Every row comes from one small tree of marks. The marks that hang from a mark follow it in brackets, in alphabetical order. Every link used is in the known rows. Which tree was each row made from?
Known rows:
E{H R{D M} W}: [-0.64  0.22  1.10  1.28 -0.91 -0.52  1.22 -0.17 -0.71 -0.74 -1.03 -0.34
 -0.72  1.40  1.34  4.03 -1.99  1.45 -1.55 -2.22  0.77  1.41]
H{E{W}}: [-0.68 -0.09 -0.44 -0.99  0.24  0.46 -0.51  1.35 -0.51  0.38 -0.46  0.12
  1.16 -0.26 -0.91 -0.84 -0.10 -0.67  1.56  1.31 -0.03 -1.11]
H{E{R W}}: [-1.15  1.24  0.79 -0.48  0.33  0.36 -0.24  1.16 -1.16 -1.12 -0.03  0.02
  0.34  1.08  0.45  0.38 -1.14 -0.41 -0.11  0.07 -0.16  0.05]
F{E M{W}}: [ 0.82  0.46 -1.40 -1.11  2.13 -0.94 -1.02 -1.12  0.75  1.61 -0.57  0.36
  0.99 -1.98 -1.09 -3.35  2.23 -1.88  1.67  0.49 -0.12 -1.56]
F{E}: [-0.77 -0.57 -0.51 -1.17  1.10  1.28  0.12 -0.07 -0.60  0.63  0.78 -0.27
  0.65 -0.87 -0.74 -0.85  1.59 -0.68  0.96 -0.24  0.11 -1.18]
R{D M}: [ 1.00 -1.44 -1.58  0.96  0.49  0.50  0.43  1.61  2.38  0.79 -1.47 -0.14
 -0.32 -1.55 -0.05 -0.62  0.33 -1.15 -0.10 -1.26  0.69 -0.74]
W{E{H R}}: [-0.53  1.20  1.83  0.39  0.27  0.56  0.72  0.59 -1.07  0.51  1.02 -0.22
 -0.16  0.95  0.57  1.49 -0.84  0.56 -1.13 -0.18 -0.24  0.38]
M{F H}: [ 1.68 -1.43 -2.17 -0.21 -1.29  0.35 -1.21  0.41  0.83  0.75  0.37 -0.35
  0.17 -1.44 -1.78 -4.32  1.56 -1.11  0.84  2.01 -0.87 -0.13]
E{R}: [-0.29  1.05  0.92  0.06  0.70  0.77 -0.07  1.53 -0.35 -0.93  0.37  0.44
  0.12  0.44  0.31 -0.96  0.13 -1.37 -1.53 -0.90 -0.23 -0.08]
E{H R{M}}: [-0.15  0.80  1.86  1.13  0.40  0.36  0.48  0.81  0.07 -0.23  0.41 -0.37
 -0.67  1.27  1.17  1.53 -1.71  0.88 -1.19 -1.24  0.26  0.42]
N{E{H R W}}: [-2.18  1.39  3.29  0.03 -1.52 -0.47  0.36 -0.68 -3.31 -2.61  1.08  0.80
  0.44  2.03  0.69  3.71 -1.44  1.58 -2.08  0.13  0.46  1.20]
W{E{H}}: [-0.15  0.10  0.67 -0.02  0.14  0.74  0.54  0.77 -0.40  1.90  0.64 -0.29
  0.59 -0.56 -0.75  0.27  0.13  0.23  0.44  1.23 -0.16 -0.76]
W{E{H R{M}}}: [-0.04  0.70  1.65  1.19  0.68  0.24  0.76  0.78  0.60  0.71  0.35 -0.83
 -0.85  0.82  1.31  2.51 -1.59  0.78 -0.63 -0.89  0.24  0.04]
M{F H{E} W}: [ 2.45 -0.78 -4.08 -0.51 -0.82 -0.45 -2.11  1.01  2.18  1.07 -0.48 -0.23
  0.15 -1.68 -1.33 -7.44  1.90 -1.78  2.26  3.98 -1.78 -0.14]
F{E{W}}: [-1.62 -0.40 -0.27 -1.57  0.44  0.74  0.18 -0.75 -1.84  0.09  0.20 -0.18
  1.04 -0.25 -0.65  1.10  1.40 -0.39  1.37 -0.25  0.55 -1.22]
F{M{H}}: [ 1.84 -0.30 -1.53  0.82 -0.10 -0.58 -0.95  0.21  0.18  1.67 -0.46 -0.24
  0.58 -2.38 -2.07 -3.47  0.32 -0.51  0.44  1.42 -0.20 -0.37]
W{E{H R{D}}}: [-0.25  0.47  0.74  0.76 -0.48  0.35  1.57  0.45 -0.81  0.77  0.17 -0.28
 -0.53  0.46  0.76  2.25 -0.99  0.66 -1.73 -0.97 -0.21  1.31]
E{H R{M{F W}}}: [ 1.23  0.42  0.30  0.22  0.08 -0.90 -1.03  0.01  1.88 -0.39 -0.09  0.13
 -0.84  1.10  1.10 -1.89  0.33 -0.57 -0.29  0.22 -0.47  0.45]
R{D E{H W} M}: [-0.59 -0.16  0.34  1.25  0.75 -0.14  1.05 -0.47  1.23 -0.03 -0.97  0.78
 -0.37  0.42  0.60  2.47 -1.07  1.81  0.47 -0.76  0.50 -0.21]
W{E}: [ 0.35 -0.44 -0.47 -0.26  0.86  0.98 -0.11  1.73  0.95  1.46  0.07  0.09
  0.65 -1.54 -0.87 -1.41  1.32 -1.74  0.55  0.65 -0.01 -1.67]
N{E{R{D} W}}: [-1.32  0.27  0.99  0.20 -1.53 -0.55  0.63  0.10 -1.62 -3.00 -0.29  1.09
  0.20  0.72  0.94  3.06 -0.40 -0.22 -2.67 -1.32  0.82  1.07]
E{H}: [-0.25  0.19  0.92 -0.27  0.03  0.65  0.19  0.74 -1.12  1.04  0.61  0.22
  0.75 -0.16 -0.95 -0.89  0.07  0.23 -0.18  0.77 -0.14 -0.31]
N{E}: [-0.47 -0.32  0.53 -0.37 -0.19  0.49 -0.44  1.25 -0.04 -1.35  0.58  0.97
  0.84 -0.93 -0.80 -1.04  0.97 -1.11 -0.63  1.02  0.38 -0.98]

Write each row's tree:
[-0.68 -0.23  0.32 -1.45  1.00 -0.68 -0.36 -2.24 -1.47  1.27 -0.08 -0.25
  1.45 -1.03 -1.52  1.32  0.57 -0.07  1.66 -0.50  0.83 -1.43]
F{E{W} M}
[ 0.43 -0.73 -0.09 -0.39  1.41  0.01 -1.06 -0.38  2.82 -0.58 -0.41  0.92
 -0.03  0.17 -0.21 -0.29  0.72 -0.46  1.85  0.27  0.37 -1.97]
R{E{W} M{F}}
[ 1.90 -0.87 -1.27 -0.28  0.16 -0.67 -0.96  0.10  3.34  2.06 -0.45 -0.20
 -0.34 -0.72 -0.08 -2.24  1.37 -1.06  2.04  1.62 -0.39 -1.18]
R{M{F W{E{H}}}}
[ 1.56 -1.44 -2.60 -0.39 -1.24  0.50 -1.39  0.72  1.16  1.33  0.44 -0.96
  0.03 -1.43 -1.63 -4.75  0.50 -0.26  2.02  3.06 -1.16 -0.03]
M{F H{E}}
[ 0.67 -1.47 -2.31 -0.14 -1.54  0.29  0.51 -1.69 -0.56 -0.47  0.61 -1.22
 -1.06 -0.28  0.13 -0.41  0.82  0.49 -0.51 -0.76 -0.64  1.83]
M{F{E{R{D}}} H}
[ 0.83 -0.47 -1.89  0.05  0.31 -0.21 -0.48 -1.77 -0.62  1.91  0.32 -1.14
  0.35 -2.21 -1.72 -1.79  0.76  0.35  1.54  0.87 -0.04 -0.45]
F{E M{H}}
[ 1.00 -1.28 -0.26  0.60  0.65  0.19  0.19 -0.85  3.11  0.63 -0.09  0.44
 -0.81 -0.02  0.12  0.21 -0.30  1.39  0.80 -0.15  0.09 -0.23]
R{D E{H} M{F}}
[ 0.70  1.55 -0.76  0.18  1.28 -0.05 -0.37  1.96  1.29 -0.14 -0.45  0.74
  0.06 -0.26  0.79 -2.63  1.64 -2.80 -0.51  0.41 -0.71 -0.58]
M{W{E{R}}}
[ 0.27 -0.39  0.74 -0.36 -0.22 -0.44 -0.97 -0.17  0.86 -1.34 -0.35 -0.11
 -0.37  1.12  0.58  1.19 -0.35 -0.88 -0.14 -1.19  0.56 -0.43]
E{R{M{F}} W}
[-0.71 -1.51  0.73 -1.54 -0.49  0.02 -0.07 -2.72 -0.62  0.78  0.56 -1.15
  0.13  0.70 -0.38  2.97  0.10  1.66  2.28 -0.12  0.75 -0.56]
R{M{F{E{H W}}}}
[-1.51  1.39  2.48 -0.05 -0.58 -0.05  0.48 -0.10 -2.97 -1.00  0.43  0.27
  0.43  1.91  0.44  2.26 -1.33  0.91 -1.36 -0.52  0.00  0.88]
E{H R W}
[-0.84  0.43 -0.39 -0.04 -0.39  0.13  0.46  0.97 -0.94 -0.94 -0.99 -0.04
 -0.06  0.62  0.62  1.28 -1.34 -0.16 -0.70 -0.92  0.01  0.89]
H{E{R{D} W}}
[-1.81  0.63  2.11  0.33 -2.29 -0.78  1.17 -0.83 -3.03 -2.64  0.19  0.66
  0.07  1.54  0.88  4.63 -1.31  1.76 -2.79 -0.90  0.55  2.01]
N{E{H R{D} W}}
[-0.23  0.08  0.19  0.87  0.94  0.66  1.01  0.32  0.56  0.41  0.05  1.16
  0.00 -0.17 -0.11 -0.21 -0.09  1.22 -0.31  0.06 -0.30  0.07]
R{D E{H}}
[ 0.91 -2.90 -2.08 -0.91  0.12  0.47  0.21 -1.29  2.11  0.80 -0.26 -1.07
 -0.60 -1.19 -0.19  0.42  1.39 -0.37  1.45 -1.51  0.62 -0.81]
R{D M{F{E}}}
[-1.25  0.75  1.35  0.33 -1.22 -0.38  1.28 -0.17 -2.55 -0.85 -0.44  0.27
  0.07  1.44  0.57  3.12 -1.48  1.18 -2.08 -1.55  0.10  1.80]
E{H R{D} W}
[ 0.48  1.06 -0.48  0.73 -0.49 -1.18 -0.83 -0.59 -1.37  0.32 -0.50 -0.63
  0.05 -0.29 -0.58 -0.71 -1.98  0.78  0.43  1.03 -0.30  0.84]
F{M{H{E{R W}}}}
[ 2.45 -2.56 -3.89  0.91 -1.44  0.11 -0.63  0.66  3.18  1.44 -0.92 -1.52
 -1.11 -1.84 -0.76 -2.84 -0.13  0.12  1.62  1.31 -0.39  0.46]
R{D M{F H{E}}}
[ 0.94  1.38 -1.18  0.86  1.69 -0.21 -0.95  2.43  2.68 -0.50 -0.98  0.03
 -0.66  0.20  1.59 -3.28 -0.14 -1.90  0.44  0.29 -0.51 -0.43]
H{E{R{M{W}}}}
[-0.17 -0.02 -0.51  0.78 -0.07 -0.09  0.57  0.99  0.77 -0.82 -1.49 -0.45
 -0.76  0.66  1.33  2.24 -1.96  0.20 -0.36 -1.73  0.45  0.53]
H{E{R{D M} W}}
[-1.73  1.07  2.07 -0.43  0.40  0.90  0.99 -1.19 -2.62 -0.42  1.76 -0.54
 -0.20  1.34  0.75  2.24 -0.49  1.50 -0.67 -1.20 -0.07  0.78]
F{E{H R}}
[-1.05  0.42  1.87  0.74 -1.54 -0.08  1.10 -0.03 -1.75 -2.10  0.75  0.54
 -0.44  1.02  0.96  2.67 -1.27  1.44 -2.98 -0.87  0.18  1.93]
N{E{H R{D}}}
[-1.37  1.18  1.58 -0.01  1.00  0.35  0.22 -0.23 -0.91 -0.27  0.32  1.51
  0.84  0.92 -0.36  1.01 -0.36  1.28  0.65  1.06 -0.23 -0.70]
R{E{H W}}
[ 0.69 -0.44  0.93  0.24  1.22  0.40 -0.65 -0.37  2.75  0.36  0.78  0.40
 -0.53  0.26 -0.16 -0.70 -0.25  1.23  1.48  0.64 -0.07 -1.06]
R{E{H} M{F}}
[ 0.85 -0.95 -1.09 -1.22  0.45 -0.37 -0.77 -1.72  1.69  1.07  0.25 -0.64
 -0.21 -0.13  0.04 -1.60  1.59 -0.12  2.38  0.77 -0.19 -0.63]
R{M{F{E{H}} W}}
[-1.72  0.19  2.09 -0.51 -1.65 -0.34  0.08 -0.57 -2.58 -1.22  0.71  0.79
  1.14  0.46 -0.58  2.28 -0.35  1.24 -0.55  1.28  0.54  0.02]
N{E{H W}}
[-0.05  1.97  1.07 -0.54  1.46 -1.39 -0.23 -1.98 -1.30  0.67  0.48 -0.14
  0.08  0.37  0.29 -0.45  0.12  0.32  0.03 -0.38 -0.40  0.51]
F{E{H R} M{W}}
[-0.69  0.37  0.07  0.15 -0.48 -0.07  0.79  0.52 -1.26 -1.38 -1.00  0.46
  0.11  0.63  0.50  1.54 -0.33 -0.75 -1.87 -1.97  0.24  0.67]
E{R{D} W}
[ 0.34  0.67 -0.49  0.55  0.44 -0.47 -0.14 -1.67 -1.51  0.49  0.62 -1.04
 -0.32 -0.72 -0.35 -0.47 -0.14  0.68 -0.15 -0.36 -0.26  0.79]
F{E{R} M{H}}
[ 1.84 -0.75 -3.09  0.97  0.68 -0.32 -0.17  1.88  3.48  0.53 -2.22  0.65
 -0.25 -1.72  0.23 -3.46  1.66 -2.56  0.19 -0.42  0.03 -0.76]
R{D M{W}}
[ 0.69 -0.53 -2.00 -1.19  0.12 -0.37 -0.20 -1.11  0.85 -0.67 -0.21  0.11
 -0.51 -0.05  0.64 -1.96  2.28 -1.80 -0.23 -1.05 -0.67  0.63]
M{F{E{R{D}}} W}
[-1.40  1.31  3.06  0.25 -0.98  0.17  0.29  0.22 -2.08 -2.19  1.55  0.69
  0.02  1.41  0.87  1.80 -1.17  1.23 -2.34  0.03  0.12  1.21]
N{E{H R}}
